Each row comes from the steps of one path. Every step used is in the known rows, and no mark comes twice. Write the path behind each row, first mark first.
Known rows:
gige vagof fase pugoso: [  3  -5  -7 -18  22  58  -1 -25  18 -11 -44  23  23  23  17  -4   0  -2
  16 -19   4  35  43   3 -14  17  14 -20  -6  31  -4 -14  -1 -22  11 -19
 -20  -2  -4   8  11 -15  45 -36 -13  -8 -10 -55 -14 -46  18  -7 -29]
pugoso mufav dosifed gige fase: [-16  -8  10 -24  14  14   2 -20  11 -17  16 -11  34  22  -2   1 -74  20
  43  37  32  74  25 -40 -20  37  10 -31  12 -53 -27   1  18  -2  25 -13
 -18  34 -55  40   0   1 -22 -17   1 -19  11  -4 -23  42 -24  12  34]
vagof fase mufav: [  5 -23  33   6  34  11 -29  -8   5   8 -39  -7  -4  24  48  -1 -41 -20
   4  -7 -10  29  34  20  10  18 -26 -16  -8 -12 -18 -27 -14 -15 -10  -8
 -21   8  -6   5   5   3  26  -5   3 -17  33  14   8   3 -16  -4   4]
mufav dosifed gige: [-31  -9  31 -21   6  18  30 -26   3 -32  -6  10  16  32  42   3 -72  48
  41  40  22  21  15 -21  18  36  -1 -20   5 -57 -29  12   3 -10 -26  -1
 -12  37  46  18 -15  -4 -12  -6  -4 -18  47  43   1   6 -17  23 -21]
gige dosifed vagof fase: [ -4 -22  14 -17  26  18  12 -14  -9 -19 -18  -3   3  15  45   6 -37   0
  27  24  -1 -46  31  13  39  16  -5  -9  -9   3 -11 -11 -13 -24  -5  -9
 -22  16  12  15  18   2   0 -17 -33  17 -42   8  27 -38  16   1  29]
dosifed gige fase pugoso: [ -8  24 -15 -16  -6  -9   4 -27  31 -17 -39  35  34  13   9   2 -38  26
  38  -2  22 105  15   1   2  14  40 -29  -9 -45 -11  26   5 -25  10  -1
  -7   2 -31  21 -16   0  43 -25   1 -12  24 -39 -37   0   6  -9 -49]
vagof fase: [ -4  14  24 -17  21  11   0 -17  14   0 -30   0  -7  29  53   2 -43   7
  14 -11 -10  13  29  12 -19  43  -9  -8  -3 -12 -11  14  -4 -20 -12 -14
 -46  14  28   7   2  13  19 -11 -11 -13   9  13   3 -25   7  -3 -11]
pugoso fase vagof dosifed mufav: [   1   -2    6   -7   16   47  -28  -16   -4  -42   -6   19   30   42
   52   -4  -23   44    8  -26    1 -112    8  -13  -55   14  -28  -21
   21  -32  -12  -40  -16  -21   32    6  -53  -17  -40    8   26   -2
    1  -26  -24   23  -17   25  -13   18  -26  -30   32]
dosifed gige fase: [-18  40  -1 -22   3 -19   5 -19  31 -16  -7  11  24  11  27   2 -54  23
  36  26  19  69   8 -13  -6  24  -3 -20 -13 -58  -6  23  16 -22   0 -17
 -37  16 -39  10 -11  10  21 -18  -5 -10  -2  -1 -20  19  -1  -2 -27]
vagof fase pugoso dosifed gige: [ -7  -6  17 -11 -17  40   4 -39  10 -19 -34  14   6  34 -22  -1 -16  14
  33 -24  -4  33  33   5 -11  24  13 -21  -9   1 -21  32   0 -15 -14   5
  15  14  46  28   9  42  34 -33   2 -18  48   8 -19  -1  19  11 -35]
dosifed vagof fase: [-15  29  13 -20  23  -2   8 -17   9  -3 -16  -4  -1  22  44  -1 -24  -5
  12   8  -5 -15  23  28  30  12 -19   2 -16  24 -20  20  -7 -25 -13 -13
 -37  26  34   9  12  12  13  -3 -14  -6 -19  22  21 -33  18  16   7]
pugoso mufav dosifed gige: [-19 -27  34 -18   6  26  28 -18  -6 -16 -10  -4  15  30  24   2 -72  47
  34  30  24  26  23 -35  -6  39   9 -29  16 -60 -28   4  11   3  -6   4
  -1  38   7  28 -10  -1 -34  -4   3 -19  67   9  -9  25 -24  33  22]
pugoso fase: [  3  48  41 -18  17 -21 -14 -14  16   5   0   5  13  23  25   3 -15  19
   8  -1   9  30  17   0 -10  13   5 -12   2 -51 -11 -20  -5 -21  -9  -1
 -40   8  30  14  -4  -1   1 -14 -14   0  50  19 -15 -57  10   3 -35]
dosifed gige vagof fase mufav: [-11 -23   4  -6  30  57 -12 -11  17 -10 -56   3  15  12  46  -6 -26 -22
  32  44   5  18  34 -15  -3 -12 -68 -28 -10  16  -7 -13   8 -23  -7 -22
 -23  10 -41   3   9 -33  43 -10   2   0  22 -14   6  47 -12   5  18]
pugoso mufav: [  3 -10  44 -12  12  12  16   5  -7  23  -8  -2   4  23  31   0 -50  55
   0  -6  10  36  29 -13 -39  47  39 -19   8 -57 -19 -25   5  -2 -11   0
 -14  16 -11  15  -6  23 -16  -9  -6  -9  52 -27  -3 -16  -9   7 -10]
gige fase pugoso dosifed mufav: [  7 -15 -19 -20  -5   1 -33 -19  20 -13  11  19  45  28 -51   1 -19  49
  18 -38  14  55  34   5 -66  20  51 -39   3 -14 -19 -20  -1  -4  38  -1
   7 -21 -30  15   2  30  20 -29  -7  -7   7  -1 -27  -9 -26 -25 -36]
fase vagof: [-13 -11  28   2  15  46  23  -6 -11 -14  -4  13   5  37  46   3 -49  59
   5  -5  12 -26  32   8 -24  45  11  -9 -12 -14   2 -10  -3 -18  -5  -9
 -63  10   7   8  11  -5   7 -24 -12   8  27  -1  -9 -25  10 -22 -30]
gige dosifed: [  4 -37  38 -14  10  22  20  -2 -15 -14 -12   7   8  21  36   9 -65  68
  25  13  12 -17  24 -12  11  50  44 -24   2 -76 -10 -46  -9 -13 -18   2
 -15   4  10   6  -7   5  -9 -24 -25  18   7  -1  13 -43  -3 -18 -23]
mufav dosifed gige vagof fase: [-26 -12   0 -34  27  70  14 -33  14 -39 -16   2  23  32  26  -3 -41  -8
  51  53  17  -5  39 -33   9  21 -51 -22   0  20 -13  12  18 -19  -8 -34
 -36  29   2  13  13 -31  11 -21  -9  -3  -9  19   2  20   2  16  16]
vagof dosifed gige fase pugoso mufav: [  7   5   7 -15  -7  22   4 -30   4 -14 -16  24  32  21 -15  -5 -50  26
  25 -25  19  43  10 -25 -29  21  38 -31  16 -63 -31   6  -7 -11  29  14
  17   2 -95  37   4  34  24 -35   0 -20 -23 -58 -38  48 -23 -11   9]
pugoso mufav dosifed vagof fase: [-12 -13  25 -20  32  22   1 -13  -7  -4   8 -17  14  29   6  -1 -46  -7
  17  22   4 -17  35   0  13  18 -10 -11   4  33 -39   0  -4  -5   7 -11
 -16  44  13  34  25  -3 -33  -7  -9 -18   2  16  18 -19   3  32  63]
pugoso mufav dosifed vagof: [-14 -19  41 -18  21  22  20  -5 -18  -2  28 -11  18  30   5   1 -57  35
   9  40  24  -7  31  -5  20  19  21 -13   7  -5 -43 -17  -3   1  -1   3
  -4  35  18  25   5  -7 -45  -4 -10  -9  14  16  20 -31 -20  39  30]
fase vagof dosifed: [   0  -13   42   -3    8   57   22  -20  -27  -31   12   15   17   44
   46    0  -66   61    2   -9    6 -106   17   -1  -16   43    4   -5
   -3  -39  -17    1  -22  -19   -9    1  -53    7  -27    8   22   28
   14  -33  -22   12  -28   20    1    8  -10  -30  -18]
dosifed vagof fase pugoso mufav: [  2  -8   9  -9  16  17   3 -13   3  12 -43   7   8  19  11  -3  -6  -9
   5 -31  -1  23  33  25  10  12  34 -15  -1  32 -27   6  -7 -12  20   9
   5  15  18  32   8   6   7 -14  -9 -18  22 -49  -6 -32  15  25  32]
pugoso mufav dosifed gige vagof: [-20 -41  24 -28  19  67  27 -15  -4 -20   0   0  30  28   3  -4 -54  43
  41  60  36  21  35 -59 -14  24  -5 -35  14 -27 -22 -21  25   1   4 -13
 -11  28 -31  22   6 -30 -25 -17  -3   3  44 -18  -7  21 -15  26  26]
pugoso dosifed vagof fase mufav: [  0  -9  42   2  20   7 -28 -13 -12  10  16 -26   6  26 -20  -3 -26 -18
  -3   3  -4 -30  34  35  33 -22 -39  -8 -27  45 -33 -12 -18 -13 -19  -4
   5  21  16  13  27  21  13 -10  -2 -11   9  64  33  -4  -2  10   9]

Which path is each row?
[ -8   5   9   0  17 -13 -23 -11  18   1 -25   8  23   3  38   0 -63   0
  28  29  17  89  16  -3   9  -6 -20 -28 -16 -55 -14  -9   5 -20  -3 -11
 -18   5 -65  13 -11 -16  29  -9   6  -9  24  -6 -12  45 -31  -3  -9] : dosifed gige fase mufav
[-22  26 -11  -6  11  30   9 -19  13 -34  -7  13  25  21  31   1 -55  30
  37  16  25  17  20  -8 -26  24 -17 -17 -18 -22   4  27  16 -26  29 -27
 -62  16 -59  21   8  -5  26 -34 -11   6   1 -11 -32  36  19 -22  -8] : dosifed gige fase vagof
[-25   0  35 -20  22   5  26 -18 -13 -20  26   3  19  32  25   2 -58  34
  15  50  25 -28  18   9  46  10   9  -6  -7  -7 -37  -2 -11 -13 -19  -1
 -10  35  50  11   1 -16 -21  -3 -14  -5  -4  49  26 -52 -18  23 -10] : mufav dosifed vagof
[-29 -21  16 -29  19  58  32 -20   1 -39   7  12  32  28  14  -1 -56  41
  45  68  36  -1  31 -46  12  16 -16 -26  -1 -20 -14  -5  14 -12 -17 -18
 -23  26   3   5  -1 -43  -2 -21  -7  10  27   9   1   7 -18  20 -23] : mufav dosifed gige vagof
[-24  21   2 -24  14  -3   5 -31  18 -36  14   6  30  23  12   4 -79  13
  49  45  29  61  21 -23   5  26   2 -23   0 -47 -26  16  10 -14  12 -15
 -30  28 -19  22  -3 -12   4 -17  -2 -17   3  32 -23  22 -18   7 -14] : mufav dosifed gige fase
[  2 -72  -3 -22  13  19   4   5  -3 -20 -27  16  16  26  67   8 -50  85
  31  19   6  -9  31 -17 -29  48  30 -39  20 -75  -9 -59  -4  -8  -1   0
  -2 -12  -5  -7 -12  -9 -15  -6 -29  25   2  -3  10  -3 -32 -20  16] : gige dosifed mufav
[-30  -3 -10  -6  15  43   8 -30   3 -54  12  10  39  29  13   4 -80  26
  48  40  36   5  22 -23  -2  27 -17 -23  -8  -7 -10  14  15 -19  31 -25
 -64  24 -41  33  12 -25   1 -34  -4  -4 -13  20 -26  35  -7  -9   6] : mufav dosifed gige fase vagof
[  6  20   1 -11   8 -12  -7 -16  20  -5 -13  31  35  16  -6   1 -36  18
  16 -14  18  97  25  14  -6  31  60 -23  -5 -34 -16 -14  -7 -19  22  -3
 -18 -11 -23  17 -10  -2  38 -35  -5 -21   0 -37 -34 -40   0 -17 -59] : gige fase pugoso
[  0   3  24  -1  11   8 -23 -24   5 -19  -6   7  34  16  32  -4 -76   4
  22  20  11  14   7 -14  10   5 -31 -22  -2 -72 -33 -16 -17 -19  -8   5
  -4   1 -99   8   3  24  38 -19   0 -12 -45  22  -6  77 -54 -15   8] : vagof dosifed gige fase mufav
[-17   0  -4 -14   4  11   3 -37  18 -40 -12  29  44  22  -9   4 -54  15
  45  18  32  90  23 -12  13  17  40 -33   2 -33 -30  10   5 -14  20   0
  -4  17 -16  30 -13 -21  18 -27   3 -24  29  -8 -36  -4 -18   7 -38] : mufav dosifed gige fase pugoso
[-11 -30  47   4  34   3  -4  -5 -18 -11  11  -3  28  27  26  -2 -65  17
   5  54  23 -13  24  16  61 -15  -8 -14 -10  -3 -43 -43 -21  -9 -23  10
   6  28  23   9  -1 -37 -14   3  -3  -9  19  52  32 -21 -38  33   4] : fase mufav dosifed vagof
[ -2  -7   7 -13  20  -1  -3 -15  -2  -4  15  13  49  21 -37  -1 -46   3
  17  13  36  63  31   2  27   2  60 -23   3  18 -36 -18  -3  -3  51   3
   8  20 -33  44   8 -18 -13 -25  -5 -17 -17 -28 -19 -36 -17  21  24] : gige fase pugoso mufav dosifed vagof
[-17 -12  26  -2  -5  69  37 -31 -19 -44 -12  23  14  35  50  -4 -66  62
  24   8   7 -97  11 -17  -2  36 -19 -10  -5 -45 -18  26 -11 -22 -20   6
 -41  14 -31  13  15  26  24 -28 -15  15 -29  15  -5  51  -5 -22  -6] : fase vagof dosifed gige
[ 11  23  54   7  24 -24 -36   2   5  19  -9   0  17  20  37   1 -24   2
  -4   6   7  42  18   3   3 -15 -17 -22   0 -52 -19 -59 -15 -18  -3   5
 -26  -4  -6   9  -5 -21   7  -8   0  -2  68  17  -4 -25 -13   3 -17] : pugoso fase mufav
[  9  -1  26   5  32 -17 -34   1   8   9   2   2  30   9  21   1 -54   3
   2  16  17  73  25   9  -7   8   5 -23 -12 -42 -18 -45  -9 -15   8 -14
 -29  -4 -69   4  -3  -6  28 -17   0 -17   2  -4  -8  10 -32 -18 -13] : gige fase mufav
[-11 -45  28 -10  -3  39  29 -20  -5 -17 -37  22  20  32  -5   1 -54  48
  32   6  25  69  26 -26   3  32  51 -39  19 -46 -34  -5   6   3   6  20
  35  29  21  39 -18 -10 -18 -18   9 -22  78 -33 -25   4 -19  36   1] : fase pugoso mufav dosifed gige
[-22 -22   2  -6  17  64   9 -21  -5 -39  18  -2  39  29 -13   2 -76  27
  40  31  33  14  31 -37 -38  31  -4 -30   4 -16 -13   5  23  -5  56 -26
 -53  29 -75  46  19 -12 -22 -34   0  -4  10 -20 -37  54   1  -2  54] : pugoso mufav dosifed gige fase vagof
[ 13 -25  16  -5  14  31  -7 -13   9  15 -58   9   1  28  14   0 -19   7
   8 -46  -9  56  41   7 -33  48  46 -23  13  -4 -20   1  -5  -7  21   3
   1   6   8  32   0  16  12 -22  -3 -28  44 -56 -25 -23  16   9  12] : vagof fase pugoso mufav
[ 12  19  22 -10  -4   5 -14 -24   8  -4  32  16  40  21 -72   3 -30  31
  10 -29  21  73  33  10 -34  23  66 -23 -15 -22 -16  -5  -5  -9  23  -1
  -2  -3 -18  21  11  43  28 -42  -5 -21   8   2 -28 -51  -6 -20 -76] : gige fase pugoso dosifed
[ -5 -40  -2 -33  21  62   2  -7   1 -27   4  20  35  34  50  -8 -35  67
  14  17  10 -71  27 -32 -57  26 -10 -28  18 -36 -23 -40  -6 -15 -11 -10
 -19 -14 -71 -17  13  -6  10 -19 -24  20 -68   2  14  27 -66 -29   6] : gige vagof dosifed mufav
[ -1   9  36 -10  -8   0  18 -17 -17   2  22  16  26  30 -47  -2 -16  51
   2  -9  18  -8  25  33  27  -5  55 -11 -21  10 -30   0 -14  -9 -20  19
  27  13  51  15   6  28   8 -22 -11   2  16  19  15 -69   5  14 -70] : fase pugoso dosifed vagof
[-21   0  20 -21  29  20   3 -26   0 -19   3  -6  10  36  29   3 -44 -14
  22  33   4 -34  31  15  48  21 -27  -2  -8  40 -35  20 -10 -17  -7 -13
 -25  39  52  19  15 -10 -10  -5 -13 -13 -19  59  25 -42   1  23  23] : mufav dosifed vagof fase
[-14  39  19 -24  -8  -3   0 -27  14 -12  44  -6  29  17 -35   2 -49  35
  32  12  21  47  22 -14 -33  21   2 -20 -17 -39 -17  25  14 -13  -6 -16
 -17  17 -29  19  10  40  11 -29  -3  -8  14  40 -15  16   3 -12 -42] : pugoso dosifed gige fase
[  6 -14  49  -7 -14  20  10 -19  -5   2  11  16  16  33 -42   0 -26  63
   5 -36  14  26  31  13 -13  33  72 -20 -12 -27 -22 -11 -14  -5 -17  13
  23   1  43  15   0  38  11 -28  -5  -9  63  15 -11 -58  -7  -1 -87] : fase pugoso dosifed
[ 11 -50  10 -10  12  37   9 -12 -16   2 -45   7   8  17   0   2 -19   7
  21 -16   4  -6  37   7  23  14  48 -27   9  13 -17 -23 -13 -12  31  12
  19   6  -8  39  12  -1  -3 -27 -22   9 -12 -65   2 -33  32  10  55] : gige dosifed vagof fase pugoso mufav
[ -5  -3  24   4  35   1 -23  -9  -1   6 -32  -8  -2  15  46  -3 -30 -33
   0  18  -6  -2  25  38  40 -13 -43  -6 -18  27 -27 -16 -19 -22 -19  -2
 -15  19   4   4  11 -12  22   4  -3 -13  -2  22  31  -6  -1  18  24] : dosifed vagof fase mufav
[  0   7  -5 -12  -4  10   2 -17  19   0 -44  21  31  14  -4  -1 -37  24
  31 -12  27 109  22 -18 -29  24  56 -35   3 -49 -14  13  16 -11  37   1
   6   4 -61  36 -12   8  18 -26   4 -19  36 -90 -48  26   7   4  -6] : dosifed gige fase pugoso mufav
[-15  10  36 -21 -10  21  27 -30  -2 -25 -14  17  13  31  58  -3 -68  46
  25   6   3 -45   6 -17   2  32  -2 -12   6 -76 -33  30 -15 -18 -49  16
  -7  20 -14   5  -5  43  16 -15 -12  -1 -10  32  10  33 -23  -2 -16] : vagof dosifed gige
[ 15 -33   2 -17  23  74   1 -12   8   7 -44   7  18  22  -8  -5  -1  -1
  14 -23   7  50  50 -17 -32  27  23 -28   7  29  -5 -32   9 -10  28 -19
 -15  -2 -40  23  14 -10  19 -35  -5 -14  20 -88 -21 -25  17   3   9] : gige vagof fase pugoso mufav
[ -6  11  53   4  34 -15 -27 -12  -9  -9  20  -7  32  16   5   0 -32 -17
   4  43  23  -2  14   9  62 -48 -29 -16  -7  -4 -37 -54 -21 -15   5   9
  -9  22  26  20   3 -49 -20  -2  -4  -1  34  60  18 -42 -25  35  26] : pugoso fase mufav dosifed vagof
